Each row comes from the steps of one path. Every step used is in the known rows, and no mark comes twice. Write the path behind each row, first mark first.
Known rows
fetara -> dasot -> luvob -> nepu -> tidevir: [-0.19 -0.83  1.81 -1.06 -0.28 -0.86 -1.07  0.20  0.63  1.89  1.31  1.28
  0.70  0.58  0.17  0.50  5.66 -4.40 -0.84 -0.72  0.82  1.83 -2.21]
ledi -> nonem -> zuvup: [-1.02  2.40 -1.64  0.30 -0.17  3.65  1.55  0.56  0.30 -0.73 -1.73  0.22
 -3.19 -0.42 -2.60 -0.75 -1.95  4.35  0.34 -0.95 -0.86 -0.63  1.25]
dasot -> luvob: [ 0.67 -0.76  0.34  0.20 -0.12  0.15  0.86  1.32  1.45 -1.13 -0.11 -1.04
 -0.95  1.89 -0.29  0.11  4.81 -1.41  0.17 -0.12 -0.19  0.64 -0.28]
zuvup -> fetara: [ 0.62  1.18  0.93  0.15 -0.59 -0.78 -0.87 -1.46 -1.52 -1.15 -4.91 -0.39
  0.38 -0.85  0.12 -3.16  0.59  0.72  2.15  1.09 -1.16 -1.80 -0.97]
dasot -> luvob -> nepu: [ 1.41 -1.69  0.77  1.02 -0.36  0.27 -0.17 -0.36  2.74  2.59 -0.76 -0.71
  0.48  0.26 -0.75  1.94  5.39 -1.44  0.15 -0.24  0.09  0.03  0.61]
fetara -> dasot -> luvob -> nepu: [-0.30 -1.32  1.72 -0.97 -0.22  0.04 -0.83 -1.32  1.05  1.34  1.73  1.26
  1.15 -0.29 -0.01 -0.03  6.34 -3.85 -0.64 -0.81  0.75  1.23 -2.51]
nonem -> zuvup -> fetara -> dasot -> luvob -> nepu: [ 1.77  2.22  1.51  2.33 -0.55  0.36 -0.40 -2.67  0.66  2.63 -4.45  0.32
  1.14  4.13  1.12 -3.77  2.75  1.39  1.86  0.21 -0.05  0.14  1.79]
zegub -> nonem: [-0.37 -0.74 -1.86 -2.80  0.73  1.69  0.19 -0.30 -0.61 -1.73  0.41 -0.01
 -2.44 -2.83  2.55 -2.12  0.40  1.73 -1.35 -0.41 -0.80  0.69 -2.11]
zuvup -> fetara -> dasot -> luvob -> nepu: [ 0.57  0.16  2.55  0.16 -0.59 -0.69 -2.10 -3.36 -0.04  1.06 -3.88  0.69
  1.40  0.78 -0.08 -1.54  4.85 -1.74  1.96  0.55 -0.63 -0.64 -2.22]
papofo -> nonem -> nepu -> tidevir: [ 0.54 -0.98 -0.51  0.73  0.31  2.12  1.38  2.37  0.37  2.22  0.89 -0.27
  1.26  0.03  2.08  0.43 -6.09 -1.40 -1.45  0.43 -1.77  0.12 -1.65]
zuvup -> nonem: [-2.29  1.45 -1.49  0.87 -0.45 -1.14  2.12 -0.78 -1.68 -0.99  2.68 -0.20
  0.43 -1.20 -3.65  5.16  0.44  0.81  0.17  0.39 -0.78 -1.35 -1.38]
ledi -> nonem: [-1.86  0.88 -1.47 -1.41 -0.08  3.02  0.89  1.02 -0.22 -1.99 -0.54  0.27
 -3.15 -3.73 -3.40  0.74 -1.31  2.41 -0.10 -0.91 -1.15 -1.13 -1.13]
zegub -> nonem -> zuvup -> fetara -> dasot -> luvob -> nepu: [ 1.23  0.40 -0.15 -0.19  0.51  2.10 -0.99 -3.38  1.02  1.94 -2.92  0.34
 -1.51  2.08  3.02 -2.58  2.80  2.89  0.23 -0.27 -0.90  1.18 -0.09]
tidevir -> nepu -> nonem: [-1.45 -2.86 -0.78  0.00 -0.15 -1.67 -2.11  4.02 -2.18 -0.54  2.56 -0.21
  0.65 -2.86 -1.61  1.64 -2.30 -4.67 -0.69  0.31  0.37 -1.19 -1.06]
tidevir -> nepu -> nonem -> zuvup -> fetara -> dasot: [-0.94 -1.55  0.16  1.19 -0.16 -1.45 -2.64  2.29 -2.17  0.62  0.69  0.32
  1.23  0.23 -0.94 -0.04 -1.71 -3.85  0.23  0.41  0.28 -0.76 -0.37]
dasot -> fetara -> zuvup -> nonem: [-0.67 -0.29 -0.61 -0.93 -0.09 -1.48  1.02  0.53  0.20 -1.61  4.77 -0.60
 -0.31 -0.02 -1.40  2.57 -2.97  0.74  0.82  0.05 -0.18  0.21  2.06]
papofo -> nonem -> zuvup -> fetara -> dasot -> luvob -> nepu -> tidevir: [ 2.02  2.26  1.47  2.97 -0.10  2.43  1.02 -0.95  1.60  2.08 -0.87  0.19
  1.63  4.30  0.90  1.97 -2.53  1.47  1.38  0.71 -2.23  0.47 -0.31]
tidevir -> nepu: [-0.97 -2.52 -1.27 -0.43 -0.37  0.76 -1.31  3.87 -2.95 -2.25  1.52 -0.19
  1.88 -3.76 -0.02 -1.64 -1.00 -3.82 -0.15  0.20 -0.13 -1.47 -1.20]
luvob -> dasot -> fetara: [ 0.68 -2.60  0.50  1.63  0.43  0.63  0.02 -0.62 -0.88 -1.48 -0.04 -0.49
  0.16 -3.64  0.56  2.55 -0.23 -0.95  0.75 -0.21 -0.30 -2.31 -0.40]
tidevir -> nepu -> nonem -> zegub: [-2.08 -3.05 -0.86 -1.00  0.24 -0.99 -2.22  3.70 -1.80 -0.66  1.70 -0.18
  1.43 -2.28 -0.67  1.16 -2.74 -3.40 -1.93  0.26  1.31 -1.62 -0.44]
nepu -> nonem -> papofo: [-1.49  1.71 -0.47  0.67  0.08 -2.77  0.29  0.95  0.60 -0.46  0.51 -0.26
 -2.28  0.12 -0.61  0.91 -2.37 -1.13 -0.08  0.03  2.98 -0.03 -1.42]
dasot -> luvob -> nepu -> nonem -> ledi: [ 1.37 -1.37  1.07  0.83  0.01 -1.07 -0.44 -0.46  3.46  3.16 -0.75 -0.43
 -0.21  0.83 -1.60  3.50  4.14 -1.15 -0.46 -0.23  0.60  0.62  1.09]
luvob -> dasot: [ 0.55 -1.70  0.45  1.05  0.14  0.61  0.17 -0.82 -1.73 -1.17 -0.96 -0.02
  0.01 -4.33  0.61  1.88  2.06 -0.35 -0.40 -0.32  0.14 -1.12 -1.09]
dasot -> fetara: [-0.14 -0.99 -0.59 -0.44  0.11 -0.10  0.85  1.65  0.26 -2.31  1.79 -0.86
 -0.09 -1.49  0.18 -1.04 -3.29 -1.37  1.57  0.11 -0.71 -2.07  0.27]

Write each row's path
[ 1.62  3.05  0.26  2.15 -0.56  0.32  0.69 -1.11 -0.57  0.52 -4.95 -0.46
  0.18  3.25  1.27 -5.13 -0.45  3.07  2.07  0.57 -0.46 -0.57  2.48]  nonem -> zuvup -> fetara
[ 1.18  2.22 -0.42  2.02  0.16  3.38  3.12  0.22  1.07 -0.84  1.86 -0.30
  1.40  1.75  0.98  0.32 -4.82  2.90  0.49  0.34 -1.97 -0.13 -0.04]  papofo -> nonem -> zuvup
[-0.89 -1.96 -0.87 -0.54  0.16 -1.23 -1.69  3.79 -1.94 -1.40  1.32  0.24
  1.17 -2.67 -1.19  0.72 -2.78 -3.35 -1.08  0.20  0.69 -0.75 -0.45]  tidevir -> nepu -> nonem -> ledi
[-0.88  1.31 -2.37 -1.72  0.70  2.57  0.56 -0.72 -0.16 -3.00 -0.91 -0.09
 -2.67 -1.25  4.00 -3.32 -0.14  2.21 -0.43 -0.53  1.33  0.65 -3.09]  zegub -> nonem -> papofo
[-1.09 -0.33 -0.90 -1.55 -0.38 -1.67  0.88 -0.56 -0.79  1.72  3.66  0.03
 -0.03 -0.21 -0.94  1.04 -0.16  1.49 -2.01 -0.17  0.91  2.76  2.19]  fetara -> zuvup -> nonem -> nepu
[ 1.81 -0.95  1.59  2.54 -0.34 -1.26 -1.07 -1.39  3.33  4.73 -2.34 -0.77
 -0.25  3.04 -1.54  3.29  4.24 -0.81  0.95  0.23  0.12  0.08  1.86]  dasot -> luvob -> nepu -> nonem -> zuvup -> fetara
[ 0.38 -2.79  0.41  1.51  0.34 -0.88 -0.52 -0.03 -1.13  1.19  1.06 -0.37
 -0.20 -1.46  0.45  4.54 -1.03 -0.92 -0.41 -0.19  0.31 -0.06  1.36]  luvob -> dasot -> fetara -> zuvup -> nonem -> nepu -> tidevir
[ 0.91  1.97 -0.49 -0.47  0.57  3.47  2.96  0.05  0.90 -3.49  1.41  0.37
  1.96 -1.34  0.86  0.63 -4.78  2.78 -0.53  0.21 -1.75 -0.09 -1.70]  papofo -> nonem -> ledi
[ 0.48  0.68 -2.03 -1.23  0.69  2.20  0.87 -0.61 -0.04 -0.43 -0.61 -0.09
 -2.38  0.42  3.32 -3.68 -0.24  3.63 -0.84 -0.56 -0.60  1.29  0.31]  zegub -> nonem -> zuvup
[-0.61 -1.30 -0.75 -0.67  0.02 -1.18  0.67  0.23  0.47  0.11  4.13 -0.66
  0.09  0.23 -0.66  1.35 -3.30 -0.03  0.27  0.01 -0.01  0.11  2.25]  dasot -> fetara -> zuvup -> nonem -> nepu
[-1.77  0.99 -0.78 -2.87 -0.21 -1.38  1.20 -0.67 -0.80 -0.94  3.88  0.16
  0.02  0.01 -1.09  1.98  0.04  3.84 -2.63 -0.14  1.64  2.48  2.42]  fetara -> zuvup -> nonem -> zegub
[ 1.07  3.09  0.95  1.40 -0.52  0.25  0.23 -1.94 -0.82  0.56 -3.98  0.48
  0.65  3.34  1.50 -5.45  0.85  1.79  1.78  0.25 -0.16  0.06  1.24]  nonem -> zuvup -> fetara -> dasot
[-1.09 -0.42 -0.69 -1.64  0.17 -1.04  0.95  0.24  0.46 -1.73  4.34 -0.59
  0.08  0.44 -0.72  1.93 -3.25  1.64 -0.15  0.02  0.49 -0.07  2.54]  dasot -> fetara -> zuvup -> nonem -> zegub
[ 0.39  0.45 -2.04 -3.68  1.10  2.30  0.72 -0.63 -0.20 -3.17 -1.04  0.58
 -1.72 -2.54  3.13 -3.41 -0.04  3.56 -1.87 -0.60 -0.33  1.32 -1.28]  zegub -> nonem -> ledi
[ 0.79  0.49  2.75 -0.05 -0.24 -1.45 -2.25 -3.40  0.55  1.23 -4.07  0.96
  1.11  1.23 -0.58 -0.62  3.85 -1.29  1.41  0.49 -0.18 -0.25 -1.75]  zuvup -> fetara -> dasot -> luvob -> nepu -> nonem -> ledi
[-0.19  0.92 -0.10 -1.36  0.53 -2.98  0.44  1.03  0.49 -0.64  0.30  0.35
 -1.30 -1.30 -1.51  0.88 -2.31  0.27 -1.52 -0.11  1.19  0.60  0.28]  nepu -> nonem -> ledi
[-0.38  0.42 -0.63 -1.35  0.08 -1.10  1.35  0.17  0.36 -2.31  4.08 -0.35
  0.00  0.20 -1.11  1.65 -3.24  1.68  0.51 -0.04  0.03  0.52  2.52]  dasot -> fetara -> zuvup -> nonem -> ledi
[ 1.88  2.57  1.52  2.39 -0.65 -0.46 -0.57 -1.15  0.14  3.12 -4.81  0.30
  0.61  5.01  1.29 -3.06  1.98  0.88  1.66  0.28  0.01  0.83  2.05]  nonem -> zuvup -> fetara -> dasot -> luvob -> nepu -> tidevir
[-1.71 -0.68 -0.05 -2.08  0.66 -2.68 -0.25  0.97  0.54  0.47  0.72 -0.20
 -0.94 -0.81 -0.68  1.61 -2.34  0.11 -2.88  0.08  2.10 -0.56  0.33]  nepu -> nonem -> zegub
[ 1.42  2.73  1.30  1.99 -0.46  0.29  0.15 -1.99  0.03  0.73 -4.09  0.21
  0.41  4.97  1.34 -4.68  2.54  1.44  1.96  0.22 -0.23  0.35  1.33]  nonem -> zuvup -> fetara -> dasot -> luvob
[-0.16 -0.81  1.95 -1.19  0.11 -0.88 -0.93 -1.39  1.65  1.45  1.50  1.55
  0.94  0.00 -0.53  0.81  5.53 -3.37 -1.10 -0.90  1.19  1.61 -1.94]  fetara -> dasot -> luvob -> nepu -> nonem -> ledi
[-0.44 -1.47 -0.33  1.65 -0.29 -1.36 -2.27  2.96 -1.99  0.65 -0.08 -0.25
  0.94  0.14 -1.08  0.07 -2.59 -2.93  0.52  0.66  0.01 -1.20  0.51]  tidevir -> nepu -> nonem -> zuvup -> fetara
